What can hang from each mark
C: G
L: U
G: T
Y: K Z
K: D L Y
T: G
D: K R
R: D T
U: L

Every row comes from one small tree of marks. The marks that hang from a mark follow it in brackets, in alphabetical order. Every link used is in the known rows. Which tree was each row made from?
Known rows
R[D[K[L[U]]] T[G]]: [-13  -5   6 -17   9  10  22  -4  19  -7  13 -10  10  13   7   5 -16 -12
   1   1  -9  -5]
C[G]: [-9  9  4  9 -1  4  6  6 -2 -7  1 10 -4 -4 -8  0 -7 -7  6 -1 -8  6]
R[D[K] T]: [ -2   2  -8  -4  -3   5  19  -8  14  -8  17 -10  -1   7   8   5 -14  -3
  -7   4   0  -4]
Y[K[D[R] L[U]] Z]: [ 11 -38  26 -28  27 -23  -2 -12  -2  18   9 -23  28  -7   7  24  11  13
 -18 -24  17 -19]
Y[K[L[U]]]: [ 11 -22  26 -26  16 -16  -6  -4   6  16  -2 -17  24  -4   5   7   6   3
  -6  -3  -1 -11]
K[D[R] L[U] Y[Z]]: [  7 -53  41 -28  29 -16   0   4   1   9  21 -24  21  -1   2  15  12  14
 -12 -31  22 -24]
R[D[K[Y[Z]]] T[G]]: [ -4   6  -2  -9  -9   4  21  -9  17  -6  18 -11   4   4   0   7  -9  -1
  -7 -10  -2   4]
Y[K[L] Z]: [ 15 -13  19 -30   6 -24  -6 -12   8  20  -4 -12  25  -6   1  14  12  14
 -13 -13  12   1]
D[K[L Y[Z]] R]: [  9 -31  20 -23  13 -22  -3  -9  10   2  15 -13  -2   5  -2  15  14   9
 -23 -22  23 -10]
D[K[L[U] Y]]: [ 10 -31  31 -36  16 -16  -1  -4  17  13   7 -14  15   4  -3   2   9   6
 -11 -14  11 -10]
G[T]: [-6  9 -9 12 -4  4  5 -1  2 -8 -1 11 -5  1 -5  0 -9 -7 11 -2 -7  6]
T[G]: [-13  12  -6   4   0   8   6  -1   0  -5  -2   3  -1   1  -5   1  -4 -11
   6  -3 -11   6]
K[D L[U]]: [ -5 -36  25 -25  33  -4   5   5   2   8   8 -13  25   3   8   7  -2   1
   1 -10   9 -20]
K[D[R[T]]]: [-14 -14 -11  13  18   2  13  -1 -14 -18  21 -16  -9  -5  11  17  -9  -3
  -4  -8  -1 -17]
L[U]: [  2 -16  19 -11   7   2   0   2   2  10  -1  -4  10   3  -1  -4   3   1
   3  -3  -3 -10]
R[D[K] T[G]]: [-13  12 -13  -1  -2  12  24  -8  14 -13  15  -7  -2   8   5   6 -18 -11
  -2   2  -9   1]
U[L]: [  9 -13  14 -14   1   2  -6  -3   1  15  -9  -3  12   4   1   1   1  11
   3  -2   1 -12]
R[D[K[L Y[Z]]]]: [ 15 -19  21 -26   3 -10   3  -6  22  12  13  -8  18   9   1   5   2  10
 -18 -12  26  -4]
Y[K[D L] Z]: [ 12 -21  15 -29  18 -24  -1 -13   2  19   4 -18  32 -11   5  21   8  15
 -16 -20  18  -6]
K[D[R[T]] L]: [-15 -28   3  -3  30  -3  12   4  -6 -17  20 -18   1   2  14  18  -9  -5
  -2  -7   3 -20]
R[D]: [ 5 -2  3  2 -3  7  4  1  8  1  9  0  7  8  4 -1 -7 -1 -5  4 10 -4]

Which tree is each row?
[ 13  -9  10 -11  -2  -4   4  -6  16   5  16  -8   8   6   1   2  -1   5
 -16  -6  18  -4] | R[D[K[Y]]]
[  6 -30  23 -25  29 -16  -1  -5   1  15   6 -23  30  -8   9  15   2   4
  -9 -11   5 -18] | Y[K[D L[U]]]
[ 17 -23  30 -36  10 -23  -6 -10   8  26  -5 -15  31  -5   0  11  14  14
 -12 -15  10  -6] | Y[K[L[U]] Z]
[ 13 -22  31 -30   3 -17  -6   4  12  12   5 -10  19   1  -5   2  13  15
  -6 -17  14   1] | K[L Y[Z]]
[  7 -21  19 -23  13  -2   5  -4  19  10   9  -5  17  14   5   3  -4   0
 -11  -1  17 -11] | R[D[K[L[U]]]]
[-20   2 -13  18   2   8  12   1  -8 -25  13  -8 -22   2   4  10  -8 -13
   3   0 -18  -6] | D[R[T[G]]]
[ -4  -7   1 -14   4   2  18  -5  18  -7  16 -11   6  11  10   6 -14  -4
  -6   5   1  -5] | R[D[K[L]] T]
[ -1 -36  23 -20  18 -13   7  -3   9  -8  21 -24  -6   5   5  12   4   0
 -12 -13   0 -20] | D[K[L[U] Y] R[T]]
[ -1 -12  -5   5  16 -11   7 -10 -11  -6  17 -25   3 -15  11  23  -3   1
 -12  -9  -3 -15] | Y[K[D[R[T]]]]
[-12 -29  15  -6  25  -6  11   7  -3 -17  28 -26   4  -3   7  16  -4  -3
  -3 -17  -1 -17] | K[D[R[T[G]]] L Y]
[ 10 -20   9  -9   4 -18  -1 -13   5   1  16 -11 -10   0  -4  14  14  10
 -24 -23  21  -8] | D[K[Y[Z]] R]
[ 10 -18  14 -13   6 -13   3  -3  -1  10  15 -15  17 -11  -2  10   8  18
 -11 -27  19  -5] | K[D Y[Z]]
[-18 -22   7 -13  22  -2  14  -6   7 -14  14 -14  -9  10   5  14  -4 -13
  -5  -7  -9 -15] | D[K[L[U]] R[T[G]]]
[  9 -28  14 -21  22 -25  -2 -13  -3  12  10 -21  22  -9   7  26   9  12
 -20 -22  20 -13] | Y[K[D[R] L] Z]
[-11 -15   0  10  13   0  13   3 -10 -19  29 -23  -6  -9   4  15  -4  -2
  -4 -18  -4 -14] | K[D[R[T[G]]] Y]
[  4 -16  -1   3  18 -14   0 -11 -11   1  14 -21   6 -13   8  21   1   2
 -16 -11   6 -16] | Y[K[D[R]]]
[  2 -25   9   6  15  -7   2   2  -9  -8  25 -20  -1  -8   3  14   3   6
 -12 -20  13 -18] | K[D[R] Y]
[  5 -40  26 -19  22 -18   0   2  -1   2  22 -21  14  -3   3  18   9  13
 -14 -28  25 -16] | K[D[R] L Y[Z]]
[ 14 -32  34 -43  12 -21  -2  -8  19  20   5 -12  20   4  -5   5  14  13
 -14 -21  18  -6] | D[K[L[U] Y[Z]]]
[  2 -24  20 -32  20 -11   2  -7  14  11   0  -6  13   9   0   4   4   0
  -8  -7   9 -10] | D[K[L[U]]]
[ -1 -36  20 -17  20 -15   8   3  -1  -6  26 -26  10  -4   6  18   4  12
 -10 -25  14 -16] | K[D[R[T]] L Y[Z]]
[  5 -20  12 -18  24 -18  -1  -6   0   9   7 -21  24 -10   9  17   0   4
 -10  -9   7 -12] | Y[K[D L]]
[-23 -22   1  -1  30   1  15   4  -6 -19  19 -17   0   2  12  18 -11 -10
   1  -8  -3 -16] | K[D[R[T[G]]] L]
[-11 -18   7 -11  13  -9  11  -4   8 -17  21 -19 -12   4   2  14   0  -7
 -10 -12  -5  -9] | D[K[L Y] R[T[G]]]
[ 11 -17   3  -7  13 -20   0 -17  -8  11  11 -18  14 -14   5  25   9  14
 -21 -23  17 -10] | Y[K[D[R]] Z]
